Each row was made from one walk, in order. Every step used is in the known rows, and no mark comes twice. Write each row's walk.
In the rows, 128 means zero.
Known rows:
J, W, C: [ 96  96 127 142 163 173 120 161 139 187  81 106 158 103 127 112 100 134
 139 179 146  90  84 147 147 131 158 109  99 121  91]
X, M: [131 110 123 159 180 113 116 133 116 104 140  93 121 152 124 121 129 114
 113 172 102 138 107 148 104 171 131 112 120 111 128]
F, M, B, C, Y, L, G: [ 61 121  97 154 122  73 118 137 130 109 151  72 122 132  81 108  84 130
  98 185 144 107  68 160 112 130  78 135 128  80 120]
A, W, C, B: [ 94  93 147 132  93 149 128 121 183 146 132 128 184 105 126 103  91 125
 145 211 136 121 101 149 129 136 164 141  95 139  77]
B, C, Y: [ 89  84 113 138 109 147  87 127 131 155 103 165 139 112 115 131 130  78
 131 203 126 108  76 155 164 130 153 109 128  93  81]
A, W: [107  95 133 140 105 124 138 128 172 136 131 101 141 143 121 110  95 141
 127 194 113 122 123 141 126 150 173 146 112 166 110]
M, B: [ 86  97 149 116 132 127 137 103 145 167 126  62 131 126 100  88 126 134
 120 177 138 137  89 128 114 142 102 142  98 116 130]
G, L: [ 84 109 146 165 105 122 121 146 139 117 130  90 110 172 119 118 121 131
 130 148 134 123  93 152 143 177 139 169  97 137 167]
A, E: [126  85 132 140 103 132 160 128 143 103 102  86 105 151  98 107 113 147
 101 162 121 134 119 132 142 158 157  99  94 128 141]
J, W, C, B, M: [ 86  85 133 139 150 173 113 157 150 173 105 102 170  73 120 100  86 134
 145 210 165  90  80 138 136 119 146 113 102 113  78]
X, M, B, C: [ 92 105 113 149 184 121 130 116 132 116 150  73 133 138 110 110 128 103
 113 200 122 132 103 133 114 145  80 113 119  83 116]
J, W, C, Y, L, G: [ 85  84 139 143 129 152 102 164 129 181  74 113 163 108 105 136  82 127
 129 197 136  97  65 147 156 147 154 108  87 113 100]
Z, F, M, B, C, Y: [ 89 104  95 179 122 109  98 116 101 118 152 120 106 129  89  99 100 135
 147 153 142  65  70 163 175 135 133 139 172  95 108]
Y, C, B, Z, S: [ 96 138 130  66  84 123  80 129 176 141 126 165 154 138 138 101 116  89
 157 203 157  94  59 131 137 112 117 140 113  88  59]
L, Y, C: [ 85 108  97 146  98 149  95 138 100 165  98 119 155 179 109 130 100 101
 132 160 100 108 114 140 124 174 129 112  96  97  98]
F, M, B, C, Y, L: [ 70 130 106 145 125  82 112 136 141 113 147  77 116 131  90  96 102 132
 104 186 150 109  70 163 106 118  81 140 133  87 109]
N, S: [144 126 142 100 142  97 157 112 125 149 123  96 116 148 125 125 133 114
 133 141 120 137  86 128  84 140 197 107 107  84 171]
L, G: [ 87  75 113 159 119 100 127 129  91 134 127 102 139 132 100 150  75 115
 112 154 102 124  94 144 136 196 154 115  98 103 165]
F, M: [114 134 101 164 141  87 115 148 123 104 147  86 106 141 110  98 102 147
 107 144 130 105  89 173  94 138 135 133 143 114 120]
B, C, Y, L, G: [ 67  91 120 136  92 114  90 136 122 134 109 165 140 114 109 148 110  81
 121 211 128 117  68 162 168 148 139 117 102  80 109]
B, C, W, J: [ 72 101  90 109 121 168 102 141 161 122 135 177 172  68 130 133 125  90
 123 227 156 100  94 168 153 129 128 115 122  91  99]
A, W, J: [ 91  77 116 127 108 138 124 130 189 111 135 108 177 117 114 130 120 154
 119 222 112 122 121 151 121 157 154 146 119 159 132]
Y, C, B, Z: [ 95 130 139  76  82 134  88 133 182 147 118 158 154 128 137  95 121  89
 159 200 162 106  71 138 131 123 118 148 112 105  54]
B, Z, R: [109  95 172 143 115  89 117 112 177 112 113 119 115 135 137 109 107 125
 144 211 118  86  37 113 139 114 129 178 141 119 151]
Z, B: [ 81  75 136 142 112  99 105 127 104 130 163 122 138 147 123  77  76 152
 118 193 119 112  89 154 152 136 144 136 106  92 137]
C, W: [116 118 143 107 103 148 115 142 152 143 128 140 136 100 125 112  99 112
 120 189 146 121  96 154 123 151 158 127 107 140 102]
Y, L: [ 96 136 172 117 103  79 115 146 131 111 121 124 113 135 131 119 117 136
 111 174 135 154  79 174 126 173 137 152  64 119 164]
J, W: [108  97 126 142 149 147 123 162 145 173  89  83 126 119 118 106  93 148
 129 183 136  94 104 140 143 135 176 124 119 146 109]
F, M, B, C: [ 75 128  89 153 148  95 130 131 139 119 158  68 119 129  97  86 103 136
 109 171 152  99  86 158 104 112  84 135 144  87 108]
F, M, B, C, W, J: [ 68 125  82 135 141 110 119 137 156 105 161  80 140 105  95  98 106 137
 104 195 159  96  85 166 101 114  75 134 146  89 108]
Z, F, M: [113 116  97 188 133 101 104 127  90 101 155 127  97 137 109 101 100 149
 147 124 133  70  83 172 166 155 164 141 168 112 128]
J, W, C, B, Z, F, M: [ 87 107 126 158 138 153 105 152 162 157  98 116 160  85 119  98  75 137
 161 192 168  61  67 145 157 101 156 139 134 111  83]

Write each row's walk:
[ 95  83 149 131 102 124 102 119 145 117 161 111 143  63 112  86  92 126
 133 222 162 131  85 129  99 137 135 138 116 112 103]	C, B, M
[ 74 115 154 133  95  60 120 148 106 103 128 115 126 135 114 146  79 129
 101 172 122 150  78 168 134 200 133 143  58 101 188]	Y, L, G
[ 62 117 119 163  75 145 105 158 130 133 121 102 137 198 110 131  93 110
 134 161 127 106 107 144 141 184 117 155  87 119 136]	G, L, Y, C, W
[ 74 121  97 158  73 129  82 130 122 134 116 127 155 160 100 117  73 102
 154 172 122  80  96 137 133 146 127 143 129  87  90]	L, Y, C, B, Z, F, M
[110  84 156 136 122 170  86 123 116 180  88 161 171 113 116 130 143  96
 139 170 123 126  46 158 134 152 146 104  90  97  77]	W, C, Y
[ 57  80 109 131 106 119 100 136 121 126 175 161 154 118 129  83  62 122
 122 228 146  91  91 159 173 110 129 127 112  71 106]	Z, B, C, W
[107 107 132 148 181 113 133 117 129 119 146  54 127 148 106 106 129 119
 110 186 114 143 102 130  97 158  89 120 113 103 129]	X, M, B
[ 63 114 118 172  84 138 105 154 121 130 118  92 133 207 109 131 101 114
 136 150 118 110 107 142 144 187 117 157  89 115 147]	G, L, Y, C
[ 96  94 148 135 135 160 101 166 141 185  71 119 157 109 113 122 101 131
 134 198 144 101  65 152 150 135 157 114  91 122  87]	J, W, C, Y, L
[ 83 109 107 135  75 149  88 130 116 160 107 123 164 157 105 116  88  97
 140 180 112 109 109 139 123 164 136 119  97  94  87]	L, Y, C, B
[ 85 113  89 180 135 107 113 116 101 112 162 114 107 129  99  96  99 140
 147 144 147  66  82 165 173 136 128 143 166  93 119]	Z, F, M, B, C
[102 122 105  55 105 170  88 158 164 144 129 172 172 121 135 123 143 100
 125 205 153 108  87 162 127 160 101 112 101 115  58]	Y, C, W, J
[ 57  73 108 147 118 110 104 127 110 126 169 149 148 131 130  84  77 129
 124 212 133  96  91 158 175 116 131 128 114  66 118]	Z, B, C
[111 101 182 120  71 101  75 136 128 142  90 141 116 136 101 133 125 118
 114 196 115 148  55 160 132 169 157 136  92 128 121]	C, Y, L
[ 55  73 129 137  89  98  83 133 110 126 156 161 146 136 117  93  75 124
 119 230 130 106  71 162 179 121 128 131 104  66 115]	Z, B, C, Y, L
[ 98 113 103 178 132 101 114 115 100 112 160 101 102 134  95  92  99 152
 144 133 141  72  79 162 161 147 136 148 164 107 127]	Z, F, M, B
[ 68  55 123 157 134 100 104 133  89 110 191 107 138 126 117  80  67 163
 109 213 136 113  90 131 126 134 103 129 111  84 135]	Z, B, M
[ 82 137 117 155 140  81 127 128 162 111 144  53 112 137  97  88 100 149
 115 164 151 100  72 139  85 104  85 167 148 105 130]	F, M, B, Z
[ 58  96 143 111 108 126 115 108 150 162 119 102 140 114  95 106 124 105
 120 215 147 131  69 138 142 127  87 137  97  90 105]	M, B, C, Y, L
[ 86 100 144 135 135 167 112 152 174 176  83 115 169  82 126 101  87 126
 156 205 164  82  71 135 146 104 158 134 108 118  84]	J, W, C, B, Z
[ 89 125 123 153 137  71 129 122 163 103 151  49 108 141  98  83  95 153
 115 183 142  90  58 137  95 103  78 166 153 102 131]	F, M, B, Z, R
[ 96 108 120  83  98 143  90 141 147 143 149 144 153 114 129  92 119 101
 140 207 164 115  82 137 115 145  99 119 103 101  44]	Y, C, B, M
[ 94 126 128 180 127  92 104 120 152  93 123 129 108 131 121 118 100 133
 163 146 145  65  60 132 150 109 143 189 170 113 147]	B, Z, F, M
[ 80 111 101 118 120 157 113 140 149 139 133 170 147  87 135 121 108  81
 129 208 156 101  96 161 156 125 142 114 118  96  84]	B, C, W
[ 99 100 172 127 110 148  84 132 120 163  88 166 168 113 121 132 138 100
 132 179 132 139  39 168 136 160 135 115  68  93  95]	W, C, Y, L
[ 88  85 149 135 129 163 103 120 131 147 138 145 185  63 127 101 114 105
 146 195 162 126  60 148 114 136 119 114  87  83  82]	W, C, B, M
[ 80 102 122 138  66 133  88 123 135 148 109 125 162 161 111 114  79  97
 148 204 110  92  87 125 132 148 123 136 110  89  93]	L, Y, C, B, Z, R
[ 51 101 120 172  78 138 100 151 125 121 136  88 139 181 104 122  90 115
 136 175 133 111 104 131 133 179 102 158  91 109 137]	G, L, Y, C, B, M
